Every row comes from one small tree of marks. The marks that hang from a mark follow it in brackets, in alphabetical order. Every link used is in the known rows. Which tree was each row made from?
In the rows, 128 means zero.
Known rows
buli(fased gepu): [107 147 119  68 138 101 119 139 139 162 111 132  99 123 125 181 121 159
 106 179 144  82 110 126 148 131 169 126  99 211 120]
buli(dufoz fased gepu(toget vagal(somut))): [120 159 150  70 137 111 154 174 156 149 145 182  93 120 130 176 168 177
  99 194 168 101 125 105 149 139 178 143 127 219 116]
buli(fased(raran) gepu(somut vagal)): [111 153 137  73 139 141 137 159 153 157 113 166 127 133 152 193 137 174
 124 145 137  77 119 125 159 146 163 140 100 222 105]
vagal(somut(gepu(buli(fased)))): [129 176 154 117 150 100 110 164 103 175 111 143 106 140 141 196 132 182
 123 143 139 129 108 111 127 106 171 144  83 208 119]
vagal(somut(gepu(buli toget))): [145 162 154 134 151 103 121 167 102 171 111 157 123 143 158 205 146 183
 123 130 140 138 114 119 122 106 169 150 101 217 118]
dufoz(fased(raran)): [123 135  72  90 156 137 118 130 105 152  86 161  86 139 134 184  94 133
 119 115 130  98 123 126 120 106 152 124  79 165 119]
vagal(somut): [110 145 124  88 143  88 100 150  97 155 111 141 109 132 149 206 110 158
 121 110 130 117 127 128 112  97 153 134  89 206 103]
vagal(somut(gepu(buli(dufoz(fased))))): [132 182 138 120 154 100 130 164  99 163 114 169  96 139 127 191 132 169
 118 144 149 138 111 111 103  98 175 142  86 192 123]
buli(fased(raran)): [107 135  98  65 147 132  99 136 122 160  84 126  74 135 147 188 103 162
 125 128 131  90 127 119 153 125 147 126  78 186 120]
dufoz(fased(buli raran) vagal): [106 155  63  91 172 135 144 117 114 147 110 172  95 128 106 163 101 123
 117  87 105 120 144 115 119  95 171 128  90 131 119]
vagal(somut(gepu)): [110 168 137 115 143  95 103 163  93 161 110 148 114 141 143 191 116 160
 123 115 139 126 121 120 111  97 168 141  84 210 126]
vagal(somut(gepu(toget))): [124 157 140 124 144  99 112 166  97 163 112 155 121 137 149 200 132 170
 123 119 141 136 123 121 125 106 169 146  99 220 126]
somut(gepu(buli toget) vagal): [150 161 117 162 153 117 126 145  97 186  92 156 118 160 174 180 152 183
 114 154 155 150 128 126 129 103 159 168  94 210 151]
dufoz(fased(buli(gepu)) raran(vagal(somut))): [109 168 106 100 163 106 139 149  80 153 132 145 126 118 105 175 111 137
 108 140  98 136 112 129  86 112 159 124 104 151 106]
raran(buli(fased gepu(somut)) vagal): [ 85 145 120  86 171  43 125 149 115 149 126 118 124 115 128 193  84 150
 119 141 122 120 106 133 123 130 160 137 100 231 114]
raran(fased(buli dufoz(vagal))): [ 99 171  81  79 184  94 109 137  94 142  96 161 125 128 152 164  85 151
 101  73 113 103 145 109 121  99 157 124 122 163 131]
fased(dufoz raran(buli)): [ 89 145  87  93 177 122  94 133 100 131  77 164  93 136 190 187  71 131
 131  69 119 107 137 133 131 101 153 122  86 156 125]
buli(gepu): [112 133 107  84 140  96 123 139 124 152 108 144 127 138 144 185 114 144
 107 150 147  79 119 142 120 117 162 127 104 215 118]
gepu(buli somut toget vagal): [191 128 144 120 163 124 149 165 120 167 119 194 166 158 201 222 185 193
 134 115 144 110 125 145 146 132 143 155 122 248  95]
somut(gepu(buli(fased) toget) vagal): [146 168 126 152 153 118 123 146 108 193  95 149  99 152 161 177 156 192
 112 172 154 152 121 112 148 114 163 166  92 207 151]
somut(gepu): [120 157 105 118 146 104 106 150  95 163  93 143 117 154 147 179 109 148
 118 124 150 107 123 128 120 102 165 132  78 211 155]
dufoz(raran(buli fased) vagal): [111 149  76  77 166 119 111 114  73 131 123 132 136 135 139 166  63 132
 104  80 107 118 140 139  89  81 140 146 110 134 138]
buli(fased(dufoz(raran))): [130 161 107  79 155 118  93 142  97 149 102 138  82 133 151 181 113 162
 116 125 124 101 118 118 154 114 148 116  87 163 132]
gepu(somut): [128 130 109  91 153  94 112 141  91 159 102 150 136 147 156 222 121 162
 135  94 130 108 125 153 132 119 146 133  88 238 107]
fased(buli(gepu(vagal)) raran): [ 82 140  98  80 156 150 132 147 134 160  92 170 136 139 162 172 118 135
 124 118 121  89 147 129 125 131 164 129 104 185 111]
dufoz(fased(buli) raran vagal(somut)): [119 177  94 101 162 133 140 126  78 148 145 167 113 121  92 171 117 132
 114  97  85 152 132 122  99  82 166 133  99 113 112]
dufoz(vagal(somut)): [121 158 108  91 146  85 118 130 105 141 129 146 112 130 132 186 108 153
 115  87 118 117 140 126 111  80 163 139  94 179 111]
buli(dufoz fased(raran) gepu): [ 90 150 105  48 139 129 139 142 149 145 104 146  65 123 121 175 125 162
 109 179 165  80 126 117 144 141 172 129  97 188 121]
fased(dufoz(vagal) raran): [119 159  76  89 162 126 113 123 112 122  87 165  94 138 173 172  93 149
 123  55 116  94 149 126 136  92 157 120  93 143 128]

Write each row's tree
[128 154  72  59 150 122 126 127  83 126 120 144 105 139 128 164 102 150
  98 107 145 102 149 134  91  92 144 137 111 147 139] | buli(dufoz(raran(fased) vagal))
[126 135 125 114 140  99 141 138 118 166 115 163 147 135 157 211 152 171
 116 145 144 121 124 153 142 132 159 155 116 242 110] | buli(gepu(somut(vagal) toget))
[ 83 133  71  80 171 111 111 139 102 156  77 127 115 134 156 180  90 141
 133  86 110 110 149 127 112 124 146 121  91 181 109] | fased(buli raran(vagal))
[115 168 104  55 136 123 150 127 129 134 143 142  86 120  94 160 133 158
  95 175 148  99 127 125 125 117 172 133 106 157 135] | buli(dufoz(raran vagal) fased gepu)
[137 126 109 123 150 100 121 135  94 171 105 162 136 144 173 225 154 180
 130 111 136 142 136 154 146 125 142 160 105 242 112] | gepu(somut(vagal) toget)
[143 133 137 103 142 110 150 162 135 155 126 188 169 141 165 204 161 166
 119 138 149  90 125 149 141 138 161 146 128 252 107] | buli(gepu(somut toget vagal))
[138 140 128  88 142 111 168 166 136 143 136 199 143 135 152 197 172 165
 114 152 175  95 133 142 131 143 168 146 131 244 112] | buli(dufoz gepu(somut toget vagal))
[106 188 113  99 157 128 120 143  73 149 129 142 144 132 121 165 103 160
 108  83 103 140 139 118  92  86 162 149 113 140 136] | dufoz(raran(fased(buli)) vagal(somut(gepu)))
[152 171 109 157 159 118 145 147  99 180 101 176  94 154 152 172 157 176
 107 174 170 159 124 117 124 106 166 166  94 192 156] | somut(gepu(buli(dufoz(fased)) toget) vagal)
[128 143  96  81 144  97 168 129 139 131 137 171 111 126 122 174 145 154
  97 150 166 100 141 135 122 116 180 140 130 197 128] | buli(dufoz(vagal) gepu(toget))
[143 136 111  82 157 132 113 138 122 170  84 132  88 145 162 196 125 180
 129 141 135  94 116 124 143 123 149 133  84 186 107] | gepu(buli(fased(raran)))
[145 170 130 127 153  97 136 144 110 151 130 158 124 139 137 186 139 173
 118 105 128 135 130 120 118  87 175 153 106 188 124] | dufoz(vagal(somut(gepu(buli toget))))
[ 99 145  83  48 152 105 119 146 121 142  92 120  56 125 132 176 103 163
 117 142 152  99 134 111 130 129 149 125  84 182 123] | buli(dufoz fased(raran(vagal)))
[174 156 106  91 160 147 150 155 102 151 121 189 111 152 160 169 147 154
 109 153 156 100 127 126 102 103 143 137 100 158 121] | gepu(buli(dufoz(fased raran)) vagal)
[ 85 134 104 103 159 144 139 136 122 172  90 169 138 135 160 204 142 162
 135 114 117 128 144 143 141 144 161 149 112 208 102] | fased(buli(gepu(somut(vagal) toget)) raran)
[114 143  68  71 158 108 137 141 104 135  97 153  72 131 125 174  99 138
 113 128 156 105 132 123 102 111 151 123  88 167 124] | buli(dufoz(fased(raran(vagal))))
[136 157  91  96 162  98  99 143  71 129  96 135 116 137 175 181  96 151
 113  88 118 104 127 137 114 100 136 112  97 159 131] | fased(dufoz(raran(vagal)))
[110 145 118 104 139  93 131 137 114 164 113 154 140 138 152 203 130 161
 114 145 142 110 124 154 125 122 158 148  96 234 110] | buli(gepu(somut(vagal)))
[ 97 140 112 110 160 106 137 139 115 177 112 167 148 131 147 205 150 157
 123 132 123 135 134 144 137 139 166 147 117 229 108] | fased(buli(gepu(somut(vagal) toget)))
[126 141  78  68 150 100 120 141  75 134 109 125  98 137 142 179 108 147
 111 126 148 109 138 143  88 108 135 125  94 171 132] | buli(dufoz(raran(vagal)))
[135 162 130 116 158  62 133 170  95 152 115 133 115 135 147 190 128 182
 116 131 148 138 118 118  98 111 159 142 105 216 118] | raran(vagal(somut(gepu(buli(dufoz) toget))))
[119 182 101  80 146 119 129 145  79 131 130 153 109 134 118 164 109 160
 101 109 144 125 141 122  86  88 157 147 110 151 143] | buli(dufoz(raran(fased) vagal(somut(gepu))))
[ 77 152  86  61 170  79 136 133 116 129 125 155 119 123 122 161  66 130
  90 128 152 102 133 125  93 102 165 149 127 179 137] | raran(buli(dufoz(vagal) gepu) fased)
[147 164 122  95 155 124 129 137  90 176 114 150  97 147 152 209 162 201
 128 156 141 147 121 140 133 125 141 158  84 193 112] | gepu(buli(dufoz(raran) fased) somut(vagal))
[131 171 147 123 148  99 112 164  96 169 108 152 119 145 150 200 128 176
 125 127 140 130 114 122 109  99 168 145  84 209 120] | vagal(somut(gepu(buli)))
[ 96 154 108  84 160  97 156 139 127 150 137 175 117 119 115 182 150 150
 112 134 136 132 147 124 120 122 186 139 129 192 114] | fased(buli(dufoz(vagal(somut)) gepu(toget)))
[105 144 115  86 162 115 157 160 126 160 127 196 143 130 145 193 163 152
 121 138 147 117 144 134 135 144 172 138 128 229 109] | fased(buli(dufoz gepu(somut toget vagal)))
[110 153  93  96 165 117 143 150 117 163 117 185 118 128 120 166 119 123
 106 151 129 103 121 120 119 115 173 124 102 183 117] | dufoz(fased(buli(gepu(vagal))))
[114 176 107 101 170 104 107 131  79 121 130 163 111 125 157 180  92 140
 117  65  99 137 135 129 110  74 157 130  97 127 126] | fased(dufoz(raran(buli) vagal(somut)))
[130 167 106  99 160  91  96 152  69 130 105 139 114 130 172 185 100 159
 115  87 109 116 124 134 106  98 140 116  98 160 119] | fased(dufoz(raran(vagal(somut))))
[106 145  91  71 155 138 110 139  78 157  99 134 145 136 145 177  97 148
 105 123 119  97 131 140 101 119 141 132 118 167 124] | dufoz(raran(fased(buli(gepu))))
[173 149 163 106 156 125 134 174 137 172 128 177 117 137 179 201 177 200
 119 153 140 116 120 107 153 123 153 154 121 212  96] | gepu(buli(fased) toget vagal(somut))
[109 185 132  82 148  86 128 143 142 139 131 155  92 113 124 171 124 167
 102 145 126  97 112 106 153 112 184 125 108 180 119] | buli(fased(dufoz(vagal(somut))) gepu)
